Known rows, with every way that one mark hangs from another
{tosi gavon {kuli {fofes vulu}}}: [-10  -1  15   3 -10   0  -4   5 -12  -6  37 -15   5  36  14 -15   8   6
 -11]
{kuli {fofes vulu}}: [ 2 -8 10 11 -4 -4 -5 -2 -3  7 19 -7  1 22  7 -4  0 -1 -2]
{kidi pizu}: [ -5  -7  16   1  -4  -4  -2  -1  -2  -3  15  -8   2  -1   4 -13  -6   9
   0]
{fofes keba kuli vulu}: [  4  -4   8   7  -9   6   3  -7  10  -8  11  -9  -5  32  -2 -12   8   2
  -7]
{bepo {kidi {pizu {fofes kuli vulu}}}}: [ -9  -7  19  10  -5  -3  10 -21  -2 -12   7   2  -6  33  -7 -17  -2  18
  -7]
{pizu fofes {tosi bepo}}: [ -8  -8   1  13  -6   1   1   4  -1  -3  18 -18  -5   2   7 -19 -17  -2
   7]
{tosi bepo gavon}: [-12 -11   7  -2 -12  -2   4   6  -6  -8  23 -29   1  16  15 -16  -8  16
  -2]
{kidi {pizu fofes {tosi gavon kuli}}}: [-17   4  16   6  -9   7  -5   4 -14 -12  34 -10  -2   8   8 -33  -3   5
  -6]
{bepo {kidi {pizu {tosi kuli}}}}: [ -9   0  15   7   4   0   7   2 -16  -5  30  -7   4  -1   4 -24  -9   5
 -11]
{pizu fofes {tosi bepo gavon}}: [-13  -8   3   9 -11   4   2   6  -7  -6  25 -23  -6  11  13 -25 -13   5
   3]
{tosi kuli}: [-10  -4  11   3  -6  -4  -3   7  -4 -11  27 -13   4  10  12 -16   0   5
   1]
{fofes pizu vulu}: [ -2  -7  11   7 -13   3   0  -4   8  -4  14  -4   2  30   7 -11   3   3
  -6]
{bepo {kidi {pizu {fofes kuli}}}}: [-11 -13  15   7  -4  -8   9 -17  -7 -10  10   0  -2  15  -5 -17  -5  17
  -1]
{pizu {fofes keba {kuli tosi} vulu}}: [  3  -5   6  12  -6   1  -3 -19   8 -10  12 -13  -9  37  -4 -15  10  -1
  -7]
{fofes kuli pizu vulu}: [ -4  -9  11   7 -18   3   3 -11   7  -8  13  -5   0  42   3  -8   6   4
  -8]
{tosi gavon}: [ -7 -12   8   2 -11   1  -2   3  -7  -8  23 -14   0  12  14 -14  -3  14
   2]
{kidi {pizu {tosi kuli}}}: [ -8   4  14   6  -2   2  -3   7  -8  -7  30  -9   2  -4   6 -24  -5  -2
  -6]
{fofes keba {kuli tosi} vulu}: [  8  -4   6   6  -4   2  -2 -15   5  -7  15 -17  -5  34  -2 -10  12   2
 -10]
{kidi {pizu fofes}}: [ -8  -7  16   7  -5  -4  -3  -6   1  -7  11  -3  -3   2   3 -19  -5   8
   6]
{tosi {bepo kidi} gavon}: [-14 -15   9  -1  -5  -5  14   1 -13  -9  24 -26   4  19  12 -18 -11  24
  -6]

Rows
[ -7  -6  11  13  -9   1  -2  -9  -3  -5  13   0  -8   4  -3 -20  -8   1
   2]  {kidi {pizu {fofes kuli} tosi}}
[-14   1  16   2   0   4   7   4 -22 -10  37 -13   3   6   9 -29  -6  14
 -14]  {bepo {kidi {pizu {tosi gavon kuli}}}}
[  4 -14   6   8  -7   2  -1   2  -2  12  20  -7  13  18   6  -8   4 -11
  -8]  {kuli {fofes keba pizu}}
[ -9 -13   6  -6 -12 -10   1  -8 -10 -12  26 -36  -2  30  10 -14  -1  17
  -7]  {fofes {kuli {tosi bepo gavon}}}
[ -2  -7   5  12  -8   4   1   2  -4  14  23 -15   6  28   7  -9  -7 -12
 -12]  {kuli {fofes {pizu {tosi bepo}} vulu}}
[ -3   8   7  17  -4  13  -1   4   3  -9  24  -7  -4  20   3 -27   4 -12
  -6]  {pizu {fofes keba vulu} {tosi kuli}}
[ -6 -12   3   7 -19   9   3  -1  -8  -6  25  -8   1  26   8 -18  -2   3
  -8]  {fofes kuli {pizu {tosi gavon}}}
[ -1   4   8  14  -1   2  -5   6 -10   4  34  -8   3  19   8 -14   0 -11
  -9]  {pizu {tosi {kuli {fofes vulu}}}}
[ -6  -6  11  15   4   0   5  -8 -10  -1  15   1  -3  -5  -1 -23 -14   6
  -1]  {bepo {kidi {pizu fofes tosi}}}
[-17  -8  10   0   0  -8  14   4 -12 -12  28 -26  10  16  11 -18  -9  13
  -7]  {tosi {bepo kidi} kuli}
[ -9 -11   6  -5  -6  -7  -3  -2 -10  -7  28 -38   0  19  15 -15  -4  16
  -5]  {kuli {tosi bepo gavon}}
[-10 -11  16   8   1  -7   6 -12  -8  -7  12  -1   0   3   0 -19  -9  15
   1]  {bepo {kidi {pizu fofes}}}
[  2  -1   2  20  -9  13   1  -8   9  -7  12  -2 -10  27  -4 -19   3  -8
  -2]  {pizu {fofes keba kuli vulu} tosi}
[ -8  -4  20  11   0  -2   7 -15  -2  -7  10   0  -4  21  -2 -18  -4  16
  -4]  {bepo {kidi {pizu {fofes vulu}}}}
[ -7  -3  15   8   7  -4   4   2 -23   6  33  -6  10   0   3 -18  -8  -2
 -13]  {bepo {kidi {pizu {tosi {kuli fofes}}}}}
[ -5  -3  18   6  -6  -6  -5 -25   2 -12  11  -9  -9  31  -4 -15   5  10
  -6]  {kidi {pizu {fofes {kuli tosi} vulu}}}
[ -7   4   9  12 -11  11  -1   4  -1  -6  28  -7   3  27   8 -19   3  -8
 -13]  {fofes {pizu {tosi kuli}} vulu}
